Each row comes from the steps of one path. Every step used is in the known rows, and no mark comes twice. Write the path behind each row, first mark first.
(in the rows, 128 means zero)
Known rows:
salo, kebe, gufona, fadek, rozavi: [143 205 152 129 161 115 109 136 128 156 104 117 117 159 114 146 111 144
 138 128 103 166 156  80 114 118 119  78 132 127 128 179  70]
sigi, nodat: [131 143 168 150 130 147 117 128 104  91 134 118 127 140 124 131 142  84
 120 130 134 149 130 108 112 110 130 176 156 142 146 106 214]
deta, funori: [125 155 136 130 165 148 126 133 108  97 122 128 123 105 134 133 159 107
 109  93 125 127 105 118 135 115 139 184 152 138 113 123 120]
nuve, memi, kebe: [135 122 158 125 104 157 127 126 137 150 167 140 129 129 151 107 131 100
 162 126 145 104 110 120 113 139 147 163 124 118 104 114 176]
gufona, kebe, salo, dumev, tutavod: [117  99 181 113 135 100 154 144 131 123 108 110 138 111 162 150 143 117
 117 111 119 148 119 163 146 124 102 107 141 147 127 102 137]
tutavod, dumev: [121 115 142 152 152 118 125 121 125 123 147 119 115  76 123 150 156 120
 148 136 161 127 118 103 143 109 149 213 130 165 130 159 161]
kebe, gufona, fadek, rozavi, tutavod, dumev: [140 190  96 140 147  90 110 123 150 172  98 118 141 123 116 137 114 152
 146 153 130 125 168  65 115 100 137 108 114 133 111 188  80]
funori, deta, gufona: [148  53 150 168 154 147 135 119 113  43  92 126 116 154 151 130 139 121
 114 110 122 126  93 120 142 150 146 191 145 115  96 153 157]
nodat, sigi, funori: [114  71 122 161 105 172 137 121 111 107 139 130 151 104 122  87 116 106
 144 151  94 113 111 132 118 112 129 190 168 116 155 138 252]
fidil, deta, gufona, fadek, rozavi: [130  73 132 190 188 150 110 129 116  61  81 103  94  83 115 126 120 122
 102 133 131 185 112 121 186 133 156 153 147 133 132 169  98]
dumev, tutavod: [119  89 156 131 168 103 126 124 117 114 129 113 129  88 128 109 153 111
  94 130 114 138  95 162 152 119 123 132 143 144 126 103 157]
salo, dumev, tutavod, rozavi, fadek, gufona, kebe, memi: [113 175 106 103 106  94 147 134 142 155 181 137 110  82 108 135 150 147
 102 124 144 127 137 167 159 147 113  83 115 144 162  69  33]
fadek, gufona, kebe, memi, nuve: [142 158 144 129 109 182 134 118 111 175 179 117 115 158 158 155 155 135
 113 110 109 164 152 101 153 134 123 131 124 109 153 162 139]
funori, deta, fidil: [157  81 117 142 162 145 122 125 119  44 110 135 132 131 158 134 168 113
 114  91 138 115  92 127 135 134 139 163 137 143 123 173 163]
nuve, memi, kebe, salo, dumev: [118 121 172 118 100 138 140 134 158 127 141 144 139 153 156 123 136 113
 167 122 143 118 112 115  99 139 135 178 120 125  97  93 157]
rozavi, fadek: [114  95 104 127 131 115 117 123 120 113 110 145 145 124 106 121 131 132
 133 136 135 114 134 142  96  99 130 146 142 124 119 118 137]
sigi, funori, deta: [149  72 123 146 114 170 147 115 121  69 124 159 148 165 168 117 149 100
 140 130  92 100 103 100 133 136 137 160 156 123 131 129 172]
nodat, sigi, funori, deta, gufona, fadek: [135  37 127 177 114 180 143 124 104  89  79 124 161 152 144  88 102 118
  93 148  84 109 121 121 146 129 134 187 158  72 139 164 213]
salo, dumev: [ 99  95 143 123 164  94 127 131 129  81 156 130 125  71  97 151 158 106
 126 120 117 142  98 143 139 114 127 193 151 166 132 105 104]
sigi, funori, deta, gufona, fadek, rozavi: [150  83 128 168 136 178 137 121 104  83  71 141 129 168 149 112 123 119
 121 140  83 110 100  89 167 158 156 147 152 102 110 153 123]
dumev, tutavod, rozavi, fadek, gufona, kebe: [132 128  98 104 123 124 128 132 125 161 138 121 118 108 117 115 101 135
 106 126 148 117 139 175 143 143 116  56 109 127 148 106 115]
nodat, sigi: [113  55 130 156 132 148 119 125 111  95 142 112 142  95 102  97 106 117
 143 136 113 135 112 150 119 101 124 193 156 132 145 157 249]
salo, dumev, tutavod, rozavi, fadek: [ 99 127  99 109 142  54 125 138 146 110 147 134 117  66  81 122 150 125
 109 132 145 117  97 180 133 126 125 126 129 159 136  56  75]
memi, kebe, salo, dumev, tutavod, rozavi, fadek, gufona: [109 162 141  85 101  90 129 142 149 147 125 132 110 164 127 130 131 159
 132 130 130 122 118 153  88 158 119 120  89 130 133  81  71]
gufona, fadek, rozavi: [127 101 133 143 172 140  93 132 101 133  92 118 132 113  89 124 110 128
 130 144  97 149 126 115 161 100 133 109 140 139 126 167 123]
salo, dumev, tutavod, rozavi, fadek, gufona, kebe: [107 134  98  86 134  95 141 141 137 142 168 126 115  72 102 142 119 128
  98 120 142 125 125 179 155 152 115  89 114 150 159  78  52]
dumev, tutavod, rozavi, fadek, gufona, kebe, memi: [137 168 106 123  93 121 135 125 127 172 153 132 114 119 124 109 133 150
 108 130 151 118 151 161 146 141 117  49 109 121 152  99  93]
dumev, tutavod, rozavi, fadek: [123 125  99 128 131  84 112 129 131 127 119 130 119 100  95  95 133 131
 116 139 150 111 115 175 122 118 128  94 125 135 125  86 133]
salo, kebe: [131 151 172 129 146 119 124 131 117  99 137 122 110 130 117 157 133 105
 137 115 130 149 113 132 126 119 120 124 149 140 130 145 146]

Write each row's path:
[126 125  87 143 115 113 100 127 127 108 116 143 119 121  87 111 122 135
 161 135 159 114 132 147  95 104 136 129 129 136 121 116 140] : tutavod, rozavi, fadek
[125 126 146 109 140 133 145 138 129 123 132 113 118 128 137 150 106 131
 115 108 128 161 137 146 158 151 103  92 110 147 148 116 110] : fadek, gufona, kebe, salo, dumev, tutavod, rozavi
[148 212 108 120  93 123 123 126 171 218 147 134 138 137 151 117 104 134
 172 153 159  82 155  62 107 135 154 108  92 111  92 159 104] : nuve, memi, kebe, gufona, fadek, rozavi, tutavod, dumev
[130 125 105 133 146 112  98 129 119 133  87 123 151 118  85 130  96 118
 137 151 105 122 127 127 152  90 127  61 138 127 110 167 116] : gufona, fadek, rozavi, tutavod
[136 122 177 134  95 161 131 127 143 137 123 140 142 177 172 107 125 116
 174 126 143 117 123 106  92 131 137 160 119 108  87 115 197] : nuve, memi, kebe, salo
[132 128 204 131 105 131 120 133 123 131  97 119 119 182 166 129 153 136
 165 126 112 134 115 126  77 131 126 159 125 122 109 138 179] : memi, kebe, salo
[132 168  82 145 127 106 117 120 141 113 150 125 111  86 100 144 117 122
 197 147 155  96  98 106 147 115 157 116 130 175 111 163 146] : fadek, rozavi, tutavod, dumev
[129 139 107 117  93 164 142 119 118 163 150 147 140 147 133 138 125 154
 119 126 135 122 176 127 125 128 118  95 123 104 148 135  89] : rozavi, fadek, gufona, kebe, memi
[126 147 107 141 121  87 130 117 147 117 136 124 136  86 118 155 140 110
 150 143 171  95 119 119 132  95 139 146 129 145 111 154 156] : rozavi, tutavod, dumev
[122 102 101  99 122 164 136 126 112 146 131 139 144 131 128 144  97 137
 116 123 133 124 165 140 122 130 117 104 123 112 146 142 109] : rozavi, fadek, gufona, kebe
[134  96 150 115 146 182 137 126 105 133 150 117 128 117 144 155 106 117
 119 110 115 153 147 126 155 140 118 125 128 131 152 167 140] : fadek, gufona, kebe
[ 95  97 149 112 172  69 136 134 132 101 155 119 125  55 106 134 167 106
  88 123 112 140  83 167 164 126 119 161 146 162 138  73  99] : salo, dumev, tutavod
[134 165 100 111  87 165 133 121 119 190 157 134 132 176 143 147 142 153
 111 122 125 134 167 114 123 123 124 113 117  92 147 144 108] : rozavi, fadek, gufona, kebe, memi, nuve
[122 129  87 116 142 112 116 125 126 128 130 130 119 115  93 105 110 140
 103 135 144 123 127 159 129 134 124  94 108 130 139  98 111] : dumev, tutavod, rozavi, fadek, gufona
[136  91 162 124 137 181 141 127 111 121 106 117 141 169 163 153  96 131
 128 111 115 164 160 115 135 132 108 120 123 123 133 168 164] : fadek, gufona, kebe, salo
[148 221 127 121 137  90 113 135 142 151  95 121 134 165 110 151  94 137
 142 135 111 142 160  91 107 110 114  33 129 116 114 174  73] : salo, kebe, gufona, fadek, rozavi, tutavod
[101 122 104 109 143  89 133 134 145  97 101 136 134 144 104 130 117 151
 113 126 135 143 131 146 116 128 110 122 108 142 127  75  89] : kebe, salo, dumev, tutavod, rozavi, fadek, gufona
[104 108 115  80 131 117 156 137 133 141 116 133 153 143 137 149 105 146
  91 120 124 132 155 156 129 140 100  89 115 119 142  98  73] : rozavi, fadek, gufona, kebe, salo, dumev, tutavod
[115 194  95  99  98  96 138 135 144 183 193 126 105 112 117 143 163 145
  92 120 134 136 128 155 156 143 120  97 109 132 161  76  51] : salo, dumev, tutavod, rozavi, fadek, gufona, kebe, memi, nuve
[116 159 112  90  89 127 140 135 167 158 147 152 133 164 134 105 102 140
 139 129 163 105 130 133 101 161 130 117  84 112 112  60  99] : nuve, memi, kebe, salo, dumev, tutavod, rozavi, fadek, gufona
[140 165 103 138 149  99 104 124 141 149  81 123 151 146 112 122 106 145
 136 146  99 135 164  86 105  98 123  79 128 118 104 172  85] : kebe, gufona, fadek, rozavi, tutavod
[145 189  83 134  74 153 115 124 127 180 162 133 108 167 122 134 135 157
 141 125 148 132 163 118 114 121 133 101 105 106 146 136 117] : tutavod, rozavi, fadek, gufona, kebe, memi, nuve
[142 158 155 126 104 146 130 122 157 172 159 139 133 147 170 100 138 124
 161 124 136 115 142  85  76 146 142 168 115 109  99 122 150] : nuve, memi, kebe, gufona
[133 129 111 114 115 121 132 134 128 150  98 122 130 153 137 115  96 147
 117 125 147 129 153 160 126 134 109  52 104 120 135 106 128] : dumev, tutavod, rozavi, fadek, gufona, kebe, salo
[147  74 141 173 121 170 155 114 115  59  95 143 129 162 171 116 152 107
 119 127 100 105  93 101 136 160 151 193 159 102 109 133 160] : sigi, funori, deta, gufona
[138 169 183 121 116 111 118 127 138 170 138 121 109 151 162 121 166 146
 151 126 104 131 134 101  64 147 133 168 122 121 119 145 122] : memi, kebe, gufona
